What can hang from each mark:
k_335: k_778
k_866: k_84
k_313: k_9
k_9: k_313 k_335
k_778: k_84 k_313
k_84: k_9 k_778
k_11: k_84 k_313 k_335

Each row was made from one small tree. Brackets hold a mark, then the marks that hang from it, in the order of their numbers. Every link used is in the known rows. Write each row's tree.
Known rows:
[k_84 k_9 k_778]: [  7.5  -8.1  15.2   3.6   0.6 -13.3   0.3  15.6  -7.3   1.5  -1.5 -11.5
   4.7  -5.3  -3.7  -7.1  -4.8  -3.0]
[k_84 k_778]: [ 4.8  1.3 16.8  0.2  2.5  2.0 -4.5  9.9 -5.6 -1.0 -3.0  1.0  4.8 10.0
 -5.9 -0.6 -2.0 -8.6]
[k_9 k_313 k_335]: [-13.9   7.3  -6.2  -0.9   6.3   4.2 -15.0  -7.7  22.3  -4.9   2.6   6.1
  -4.9 -32.1   9.8   6.9  -5.5  -8.5]
[k_335 [k_778 k_84]]: [  9.3  11.1  -1.0  -4.5  -2.4   8.3  -3.9 -10.6 -15.8   5.6  -4.6  -3.4
   2.9  24.5  -6.7   2.9   9.6   5.9]
[k_778 k_84 [k_313 [k_9 k_335]]]: [ -5.7  19.0 -15.4  -4.1 -10.1 -11.9   8.6   6.2  -1.1  -8.5  13.7  -0.1
   1.1 -22.0   0.5  -6.9  12.9 -13.0]
[k_313 [k_9 [k_335 [k_778 k_84]]]]: [ -7.7   4.1  -4.1   0.0 -19.8  -8.0  -8.0  -0.4 -13.9  -4.1   3.6 -18.5
  -4.4  -7.1   6.4   6.1  11.8 -10.3]
[k_335 [k_778 k_84 k_313]]: [  3.6  14.0 -10.6  -5.9  10.3  -7.1   1.4 -11.2  -6.0   7.0   0.1  -0.7
   3.8  14.9  -7.4  -2.1  10.0   9.5]
[k_11 k_84]: [  8.4  -0.5  15.2  -7.1 -10.3  49.5  -4.9   3.1  -6.7   4.1 -10.2  32.8
  -0.4  11.2   0.0   5.3   5.0   4.8]
[k_866 [k_84 k_778]]: [15.8 -3.7 20.1  2.8  3.6 16.7 10.9  8.4  6.4 -5.9 -5.0  6.1 10.5 49.7
 -7.4 -1.0 -3.4 -9.9]
[k_866 [k_84 k_9]]: [16.5 -6.9 14.1  3.9  0.1  7.9 16.8  8.5  4.4 -4.7 -7.5  7.1 10.1 16.9
 -4.7 -3.3 -2.7  1.5]
[k_778 k_313]: [ -4.4  10.1   0.1  -5.0  15.7 -11.5   4.3   2.8   6.0  -1.7  -1.5  18.2
   5.7 -26.5  -4.4  -2.3   3.3   4.7]
[k_335 k_778]: [  0.9   0.3   6.4  -2.5   5.0  -2.6  -9.7  -9.0 -11.7   7.0 -11.1  -3.5
   1.8   9.2  -2.9   7.7   5.1  10.8]
[k_313 k_9]: [ -6.7   9.2  10.0  -1.7  -9.0  -1.4   1.6  14.5 -11.2  -8.5  -2.7   2.4
   0.4 -21.2   2.8   5.6   3.8  -3.2]
[k_11 [k_84 k_778] k_313]: [  8.3 -10.1  17.8  -6.4   3.3  45.7  -1.3   7.9  -2.7   3.0  -3.0  31.2
  -0.1  49.2  -4.6  13.4 -12.6   3.1]
[k_778 [k_84 k_9] k_313]: [  7.9  15.1 -11.2  -4.4   2.0 -11.2  15.0   5.5  -0.5  -0.9   7.3   6.2
   7.4 -17.9  -7.8 -13.7   6.8   2.0]
[k_778 [k_313 k_9]]: [-12.0  12.5  -1.1  -4.0   6.4 -17.9   7.9  11.5   0.9  -6.3   3.1  10.2
   2.8 -32.8   1.1   0.1   5.6   2.6]
[k_335 [k_778 [k_84 k_9] k_313]]: [  5.1   8.0 -11.8  -3.5   8.2 -18.4   4.4  -8.8  -7.8   9.0   1.4  -9.4
   3.6   6.8  -5.6  -5.4   7.9  12.3]
[k_84 [k_9 k_313 k_335] k_778]: [ -5.5  -6.9   0.8   5.5   6.5 -17.1  -9.2   4.8  13.8   0.4   7.0 -17.9
  -2.9 -23.2   8.9  -3.9 -10.6 -10.4]
[k_313 [k_9 [k_335 k_778]]]: [-13.7  -2.1   1.5   1.7 -14.4 -16.2 -11.9   0.7 -12.5  -2.9  -0.7 -17.6
  -5.2 -15.9   8.8   8.4   8.5  -6.4]
[k_335 [k_778 k_313]]: [ -5.4   3.2  -2.3  -3.9  17.3 -19.9  -4.0 -10.3  -2.9   8.1  -5.8   0.5
   3.6   0.6  -2.7   3.9   5.9  15.2]
[k_11 [k_313 k_9] [k_335 k_778]]: [-12.8  -4.4  -6.9   5.4  -5.1   8.3   1.7  -5.1  -8.6  -6.8  -3.3  -0.6
 -14.6  16.3  -0.5  15.2 -16.8   8.2]

Write each row's tree:
[  3.2 -15.7   0.4   2.5 -14.3  55.0   6.0  -0.4  -2.1  -1.1  -5.8  30.5
 -13.6  20.1  -1.1   6.6 -19.7  11.6] => [k_11 [k_84 k_9] k_313 k_335]
[-16.1   5.6  -5.8  -1.2   0.8 -23.7   0.2   7.0   3.6  -6.9   6.5   1.5
   0.1 -39.8   4.9  -0.1   6.7  -6.8] => [k_778 [k_313 [k_9 k_335]]]
[ 11.7 -16.8   7.1   6.6  -5.8  -4.2   5.6  -3.4   2.4  -0.5  -5.8 -11.0
   6.1  21.8  -0.2  -0.9   1.1  -1.0] => [k_866 [k_84 [k_9 [k_335 k_778]]]]
[  1.7  -5.1   5.8   2.2  12.3 -28.8   5.1  13.5   1.1   2.5   3.8  -8.1
   5.7 -16.2  -3.0 -11.0  -3.8   0.9] => [k_84 k_9 [k_778 k_313]]
[ -8.5  10.5 -16.2  -2.0   6.2   3.4 -16.5 -20.2  13.6   1.6   4.6  -8.8
  -6.4  -3.9   8.1   6.2   1.2  -5.1] => [k_9 k_313 [k_335 [k_778 k_84]]]
[ -6.1 -13.2   4.5  -4.4 -11.1  30.4  -7.4   0.9  -8.3   1.4  -1.1  14.8
  -8.8  26.5   6.8  20.5  -3.5   3.6] => [k_11 k_84 [k_313 [k_9 [k_335 k_778]]]]
[ 7.0  1.6 12.6  1.9  8.2 -1.6 17.9 12.8  9.7 -8.0  2.0  3.3  9.7 35.5
 -4.0 -2.2 -0.9 -8.8] => [k_866 [k_84 [k_778 [k_313 k_9]]]]
[13.7 -8.5 11.4  4.9 11.5 -9.4 19.4 10.8 10.5 -2.4  0.7 -0.6 12.3 28.4
 -5.8 -7.9 -4.7 -3.2] => [k_866 [k_84 k_9 [k_778 k_313]]]
[ -0.4   5.0 -18.0   3.8  -7.2   4.9   5.2 -13.7  -5.8   0.8  -0.1  -5.1
  -8.2   4.4  -4.3  -8.0  -1.1   7.8] => [k_11 [k_335 [k_778 [k_84 k_9] k_313]]]
[  7.0 -14.5   2.1   4.7   3.3 -14.0   8.8  -3.3   9.5   0.6  -2.3  -7.8
   7.1  17.1  -0.4  -3.3   1.2   0.8] => [k_866 [k_84 [k_9 [k_335 [k_778 k_313]]]]]
[  8.9  18.9  -6.8  -2.8   0.0  11.7   7.7   2.9   3.7  -3.3   4.4   5.8
   2.5 -10.2  -2.4  -5.5  -0.8  -0.1] => [k_778 [k_84 [k_9 k_313]]]
[ -8.8  -6.4  -7.7   3.3   6.8 -19.3 -12.3  -9.5  10.6   4.9   0.0 -15.7
  -5.2 -32.9  10.4   2.7  -4.8   4.4] => [k_84 [k_9 k_313 [k_335 k_778]]]
[  3.7 -15.0  -0.9   3.1 -20.7  47.7  -4.7 -11.7 -12.5   8.3 -11.0   7.0
 -15.3  20.4   3.0   0.3  -1.9  14.0] => [k_11 [k_84 k_9] [k_335 k_778]]
[ 12.3 -13.1   9.9   6.1  -6.8   0.5   9.4   4.3   7.7  -5.0  -3.7  -1.0
   7.3  10.5  -1.3  -3.5  -0.4  -6.5] => [k_866 [k_84 [k_9 k_335]]]
[ -1.7  16.5 -11.3  -5.4   2.6 -14.0   4.4  -4.9 -11.0   3.2   3.9  -9.2
   1.2   9.4  -2.4   0.5  11.9   5.8] => [k_335 [k_778 k_84 [k_313 k_9]]]
[ -3.9   2.2 -13.4  -2.0  -3.3 -13.5 -10.4 -14.8  -1.5   4.3   4.5 -10.7
  -0.3  -4.0  -0.3  -1.0  10.8  -4.7] => [k_9 [k_335 [k_778 k_84 k_313]]]
[-15.2   2.2 -10.0   0.0  11.7  -4.5 -21.3 -19.3  17.3   2.8  -0.3  -7.3
  -6.8 -17.1  10.4  10.9  -2.9  -0.6] => [k_9 k_313 [k_335 k_778]]
[ -8.1  -2.4  -4.8   2.7   4.1 -11.8  -6.8   0.6  14.4  -1.8   1.9  -4.3
  -3.5 -44.0   9.1  -0.7  -7.1  -1.5] => [k_84 [k_9 k_313 k_335]]
[ -3.9 -14.1   0.2   4.8   4.0 -37.7  -3.0   8.1   4.6   3.1   8.6 -18.4
   2.7 -24.3   1.5 -11.7  -2.6  -9.6] => [k_84 [k_9 k_335] [k_778 k_313]]
[ -7.1   6.5   7.3  -1.1   8.1 -20.4   3.5  15.0  -1.2  -3.8   5.6  -3.5
   3.6  -5.5  -0.4  -2.2   0.9  -7.9] => [k_84 [k_778 [k_313 k_9]]]
[ -0.3 -14.0  -1.8  -0.9  -7.9  59.7  -3.8 -15.0  -6.3   4.0  -9.5  27.4
 -15.6  52.3  -1.4  15.7 -15.1  15.6] => [k_11 k_84 k_313 [k_335 k_778]]
[  0.2   1.1   6.6   2.2  15.7 -12.6  -1.2   9.3  10.5   0.8   2.3  -7.6
   1.1 -12.3   3.6  -3.5 -12.3  -0.9] => [k_84 [k_9 k_313] k_778]
[  2.3 -16.7   9.3   6.3  -7.5 -21.7  -8.0   9.4  -4.6   1.3   3.4 -22.0
   1.3 -14.6   2.5  -7.6  -3.3 -13.3] => [k_84 [k_9 k_335] k_778]
[  3.2   8.8 -16.4  -2.4  -3.3 -17.7   8.3   1.2   2.1  -1.2  11.4  -0.7
   4.2 -25.4  -3.8 -14.7   8.3  -4.9] => [k_778 [k_84 [k_9 k_335]] k_313]
[ 11.2   5.1  -4.7  -0.4 -18.6   1.9   1.8   2.5  -9.2  -2.8   4.5  -4.8
   3.2 -12.2  -3.3  -9.7   7.5  -8.9] => [k_778 [k_84 [k_9 k_335]]]
[ -3.7  -5.2  -6.6  -1.7  -9.2  47.2  -4.2 -15.8  -3.2   6.4  -8.8  19.8
 -14.0  22.6   1.8   2.3   0.2  13.3] => [k_11 k_84 [k_335 [k_778 k_313]]]
